Each row was made from one walk, in order. Every step used is in the known rows, and no mark comes twice. Write each row's walk.
Known rows:
r b v m l a e: [0.125,-1.409,-1.291,-0.805,0.022,-0.716,1.613,-0.597,-1.946,-0.606,-0.824,-0.214,0.043,0.073,-0.713,-0.739,-1.780,0.859,-1.612,0.975,-1.481,-0.964,0.921,-0.715,-0.131,-2.031]
t m: [1.202,-0.699,0.886,-0.359,-0.505,0.600,2.203,-0.462,-0.459,-0.203,-0.873,-0.124,0.364,0.182,0.415,-0.013,0.356,0.092,-0.677,-0.161,-0.257,-0.035,0.877,-0.124,-0.398,-0.413]
t m n a v w: [0.369,-1.476,0.207,0.326,-0.058,0.430,8.993,-1.105,-1.562,0.772,-0.319,-0.654,0.579,-0.290,0.102,-0.763,-0.291,-1.233,0.718,0.973,-0.418,-0.188,2.637,-0.942,-0.455,-0.564]
t m n a: [0.252,-1.979,-0.377,-0.197,0.828,1.376,5.206,-0.479,-0.740,-0.052,-0.557,-0.411,0.567,0.039,0.501,-0.871,-0.145,0.043,0.612,2.163,-0.239,-0.522,2.367,-0.824,-0.808,0.192]
b v m l: [1.471,-1.196,-0.656,-0.651,-1.045,0.622,2.984,0.888,-1.455,-0.211,-1.122,-0.527,-0.325,-0.300,-0.039,0.039,0.745,2.716,-0.514,-1.395,-0.778,-0.693,0.343,0.288,0.382,-0.152]
e m l a v: [0.871,-0.139,-0.292,-0.251,0.710,-1.271,3.028,-0.738,-1.047,0.133,-0.725,-0.293,-0.001,-0.166,-0.228,-0.077,-0.754,1.207,0.126,1.583,-1.734,0.136,1.584,0.033,-0.054,-1.480]
b r w: [-0.159,-1.876,1.369,0.193,-0.001,-0.514,2.494,-0.904,-0.593,-1.054,1.891,-0.811,0.666,-0.438,-0.235,0.128,-0.307,0.757,0.128,-0.704,0.585,-0.510,0.077,-0.695,-0.254,1.380]
r b v: [0.179,-2.113,-1.350,-0.356,-0.888,0.468,1.603,-0.196,0.040,-0.359,0.903,-0.604,-0.246,0.430,-0.198,-0.439,0.069,-0.238,-1.025,0.297,0.222,-0.348,-0.316,-0.473,0.245,0.169]
r b v m n a: [-0.144,-3.177,-2.691,-0.409,-0.036,1.740,5.720,-0.202,-0.619,-1.004,-0.201,-1.184,-0.186,0.148,0.053,-1.259,-0.046,0.305,0.003,2.309,-0.366,-1.656,1.932,-1.735,-0.329,0.076]
l a: [-0.487,-0.260,-0.348,0.044,0.818,-0.414,0.919,-0.574,-0.137,0.040,0.100,-0.010,-0.233,-0.090,-0.113,-0.716,-1.450,-0.260,0.123,-0.763,-0.423,-0.768,0.773,-0.683,-0.116,-0.950]
l a e m t: [-0.345,1.025,0.862,-0.980,-0.344,-0.606,1.431,-1.446,-1.068,0.020,-1.910,0.240,0.085,0.395,-0.650,-0.445,-2.214,0.444,0.214,4.844,-1.900,1.002,1.004,-1.946,-1.102,-1.585]
m n a: [-0.839,-1.094,-1.063,0.189,1.356,0.763,3.057,-0.125,-0.258,0.228,0.216,-0.292,0.316,-0.076,0.112,-0.808,-0.468,0.012,1.219,2.278,0.026,-0.392,1.534,-0.677,-0.380,0.592]
m l a v: [-0.094,0.402,-0.428,0.108,1.243,-1.541,1.493,-0.175,-1.018,0.367,0.040,-0.014,0.050,-0.294,-0.434,-0.189,-1.183,-0.046,0.014,0.448,-0.969,0.022,0.814,0.113,0.153,-1.161]
a e: [-0.728,0.899,1.313,-0.153,0.016,-0.547,-0.352,-0.746,-0.792,0.279,-0.415,0.585,0.358,0.242,-0.526,0.217,-1.246,-0.780,-0.317,2.394,-0.326,0.211,-0.345,0.432,-0.011,-0.632]
r b v a: [-0.122,-3.010,-2.111,-0.257,-0.721,-0.568,2.999,0.057,-0.421,-1.519,0.731,-0.477,-0.340,-0.067,0.456,-0.388,0.301,0.007,-0.928,-1.473,0.019,-1.123,1.157,-1.193,0.249,0.216]
t m l a v: [0.909,-0.554,0.410,-0.239,0.746,-0.982,4.078,-0.555,-1.469,0.175,-0.768,-0.102,0.294,-0.248,0.009,-0.141,-0.804,0.016,-0.671,0.275,-1.296,-0.114,1.610,0.028,-0.256,-1.683]
a e m: [0.169,0.743,1.415,-0.566,-0.560,-0.252,1.243,-1.449,-1.033,-0.034,-1.204,0.224,0.376,0.334,-0.374,0.130,-0.734,0.457,-0.300,3.168,-0.977,0.407,0.456,0.307,-0.177,-0.824]
e m l a: [1.109,-0.163,-0.872,-0.458,1.030,-0.818,0.138,-0.265,-0.959,-0.039,-0.664,-0.176,0.112,-0.239,0.037,-0.501,-0.493,2.463,0.107,-0.359,-1.410,0.330,1.485,-0.467,-0.291,-1.127]
n a v w: [-0.470,-1.819,0.923,0.621,-0.273,-0.903,5.720,-1.179,-1.213,0.294,-0.311,-0.543,-0.429,-0.842,-0.022,-0.559,-0.328,-1.623,1.089,0.459,-0.063,-0.413,0.876,0.084,0.057,-1.532]
r w: [-0.074,-1.627,-0.043,0.265,-0.064,-0.991,0.559,-0.713,-0.329,-0.507,0.083,-0.487,0.983,-0.399,-0.081,-0.294,0.028,0.879,-0.203,-0.698,-0.094,0.499,0.847,-0.284,-0.018,0.549]
m n a v: [-1.053,-0.767,-0.437,0.398,1.171,0.550,5.913,-0.664,-0.432,0.304,0.129,-0.419,0.253,-0.033,-0.234,-0.556,-0.747,-1.393,1.217,3.979,-0.229,-0.359,1.671,-0.168,-0.138,0.216]
m v w: [1.066,-0.357,-0.295,0.191,-1.309,-0.760,5.677,0.153,-0.137,0.672,-0.507,-0.030,-0.318,-0.457,0.245,-0.202,-0.274,0.682,-0.428,-1.947,-0.533,-0.250,0.128,-0.618,0.195,-0.192]
r b v m t: [0.704,-1.930,-1.617,-1.075,-2.136,0.829,2.121,0.277,-0.342,-1.097,-1.323,-0.823,-0.524,0.138,-0.280,-0.369,0.551,0.701,-0.932,2.286,-0.884,0.118,0.260,-2.459,-0.777,-0.247]

Write each row's walk:
[-0.566,-0.889,0.942,-0.312,0.888,0.943,5.194,-1.200,-1.533,0.204,-1.037,0.183,1.067,0.225,0.007,-0.611,-1.405,-0.822,0.274,4.693,-0.557,-0.292,2.006,-0.343,-0.806,-0.493]
t m n a e
[0.782,0.799,0.855,-0.636,0.179,-1.054,-0.593,-0.484,-1.709,0.285,-1.264,0.401,0.828,0.023,-0.427,0.363,-0.311,1.924,-0.351,3.009,-1.268,1.106,0.531,0.732,-0.225,-0.624]
a e m l
[-0.422,-1.795,0.887,-0.345,-0.865,0.243,5.526,-0.459,-0.679,-1.086,-3.074,-0.627,-0.616,-0.744,-0.037,-0.217,0.038,-0.671,1.054,5.166,-1.268,-0.143,1.176,-1.426,-1.051,-1.350]
n a v m t
[-0.386,1.394,-1.488,0.027,0.673,0.389,5.615,-0.723,-0.460,-0.077,-0.527,-0.542,0.231,0.397,-0.493,-0.466,-1.700,-0.848,0.097,0.921,-1.359,-1.571,2.422,-1.697,-0.162,-0.533]
l a v m n
[-0.245,1.187,-1.005,-0.390,0.495,-0.434,3.199,-0.795,-1.253,-0.612,-0.658,0.338,1.020,0.362,0.185,0.046,-0.830,0.944,0.310,2.249,-1.216,-0.349,2.801,-1.275,-0.316,0.655]
v a e m n
[0.411,-0.168,1.078,-0.537,0.923,-1.060,1.088,-0.759,-2.049,0.494,-1.154,0.543,0.821,-0.033,-0.209,-0.278,-1.804,0.498,-1.046,1.183,-1.258,0.122,1.253,0.077,-0.540,-2.004]
t m l a e
[-0.650,0.737,0.438,-0.196,1.376,-1.631,-1.571,-0.433,-1.685,0.681,-0.382,0.695,0.537,-0.163,-0.581,-0.244,-2.028,0.559,-0.276,1.306,-1.054,0.186,0.477,0.219,-0.076,-1.562]
m l a e
[0.387,0.162,0.796,-0.655,-0.368,-0.671,6.733,-1.644,-0.382,-0.011,-2.034,0.277,-0.104,0.361,-0.048,-0.476,-2.374,0.767,-0.706,3.725,-2.074,-0.906,1.313,-0.519,-0.290,-1.694]
l a e m v
[-0.382,-0.101,0.132,-0.111,-0.496,-1.372,6.275,-0.283,-0.413,-0.934,-1.639,0.728,0.034,-0.350,0.560,0.242,-1.272,-0.006,-0.780,1.426,-1.087,-1.121,1.132,-0.326,0.087,-0.489]
m v a e
[0.101,1.379,-1.095,0.032,-0.106,0.756,4.919,-0.105,-0.430,-0.201,-0.650,-0.503,0.408,0.398,-0.340,0.215,-0.252,-0.654,0.039,1.713,-0.960,-0.881,1.753,-1.030,-0.131,0.429]
a v m n
[1.255,-1.194,-1.117,-0.415,-0.946,-0.633,7.579,-0.142,0.187,-1.563,-1.915,-0.138,-0.472,-0.384,1.269,0.069,0.436,1.932,-0.152,0.138,-1.534,-1.162,2.164,-0.970,-0.136,0.046]
e m v a
[0.970,0.418,-0.843,-0.237,0.254,1.287,3.027,0.029,-0.375,0.358,0.096,-0.132,0.982,0.546,0.169,-0.185,-0.011,0.366,-0.357,0.527,-0.339,0.205,1.831,-0.922,-0.432,0.867]
t m n
[-1.589,-0.233,0.330,0.074,1.421,0.332,3.114,-0.841,-1.144,0.561,-0.082,0.258,0.693,0.133,-0.392,-0.727,-1.638,-0.905,0.921,4.790,-0.286,-0.198,1.202,-0.176,-0.436,-0.173]
m n a e
[0.279,0.499,0.577,-0.432,-1.494,0.195,3.364,-0.003,-0.394,-0.676,-2.414,-0.386,-0.318,-0.160,-0.303,0.453,0.193,-0.479,-0.025,3.285,-1.349,0.420,0.569,-1.575,-0.736,-0.651]
a v m t
[0.106,-1.271,1.134,-0.549,0.875,-0.681,1.496,-0.937,-2.115,-0.111,-1.905,0.152,0.331,-0.502,-0.120,-0.298,-0.338,1.659,0.658,4.327,-1.158,0.559,1.126,0.913,-0.488,-1.563]
n a e m l
[-0.948,-1.820,0.965,0.358,0.426,-0.231,5.079,-1.107,-0.367,-0.349,-0.678,-0.389,-0.429,-0.516,0.018,-0.313,-0.373,-1.805,0.995,3.184,-0.151,-0.726,0.735,0.473,-0.020,-1.192]
n a v
[0.221,-2.116,1.214,-0.556,-0.517,-0.108,8.417,-1.650,-0.582,-0.505,-2.739,0.087,-0.327,-0.180,0.290,-0.454,-1.266,0.669,0.140,5.928,-1.527,-0.758,1.126,0.481,-0.422,-1.602]
n a e m v
[0.298,-0.479,-0.526,0.240,0.018,0.022,8.088,-1.451,-1.415,0.570,-0.255,-0.879,0.272,-0.289,-0.154,-0.756,-0.160,-0.086,1.557,1.825,-0.838,0.054,2.574,-0.836,-0.242,-0.318]
e m n a v w
[0.842,0.364,-0.178,-0.176,-0.154,-0.553,2.199,0.350,-1.309,-0.345,-1.453,-0.222,0.029,-0.496,-0.157,0.602,0.587,0.720,-0.330,0.700,-1.132,-0.184,0.930,0.384,0.078,-0.839]
a v m l
[1.703,-1.040,0.263,-0.539,-1.175,0.530,7.345,-0.098,0.210,-0.275,-1.701,-0.066,-0.129,0.049,0.762,-0.015,0.058,0.735,-1.302,0.459,-0.853,-0.476,0.768,-0.290,-0.333,-0.160]
t m v
[0.009,1.747,-0.247,-0.470,0.265,0.550,1.914,-0.980,-0.872,0.518,-0.325,0.204,1.095,0.886,-0.643,-0.001,-1.140,0.784,0.062,4.159,-1.087,0.523,1.471,-0.432,-0.297,0.512]
a e m n
[1.280,0.217,-0.403,0.010,0.043,-2.026,3.990,-0.916,-1.910,0.878,-0.558,-0.462,0.069,-0.588,-0.330,-0.407,-0.656,1.343,0.199,-1.330,-1.591,0.407,1.807,-0.507,0.081,-1.927]
e m l a v w
[0.051,-2.111,-0.891,-0.787,-1.241,-0.700,4.330,-1.310,-1.253,-1.521,-0.506,-0.204,0.045,0.333,0.090,-0.189,-0.520,0.383,-1.132,1.805,-0.929,-0.916,1.561,-0.803,0.019,-0.814]
r b v a e m
[0.264,0.111,0.319,-0.004,-0.826,0.302,3.734,-0.508,-0.405,-0.665,-1.513,-0.466,-0.256,-0.084,-0.181,0.385,0.110,-0.907,-0.264,1.255,-0.832,-1.044,0.818,-0.130,0.068,-0.934]
a v m
[0.454,0.180,-0.045,-0.573,0.381,-1.862,0.672,-0.254,-2.063,-0.804,-1.466,0.528,0.688,-0.575,0.366,0.423,-0.018,2.253,-0.059,1.391,-1.462,0.312,1.851,-0.043,-0.167,-0.801]
v a e m l
[0.339,-1.010,-1.243,-0.031,-0.472,-0.981,6.484,0.536,0.366,-1.107,-1.096,0.198,-0.436,-0.548,1.103,0.052,-0.203,0.836,-0.393,-0.698,-0.839,-1.233,1.300,-0.976,0.040,0.181]
m v a
[-0.204,0.146,0.013,-0.102,-0.156,-0.408,4.630,-1.034,-0.528,-0.683,-1.267,-0.463,-0.492,-0.148,-0.233,-0.331,-1.149,-1.072,-0.229,0.489,-1.234,-1.775,1.432,-0.893,-0.038,-1.959]
l a v m
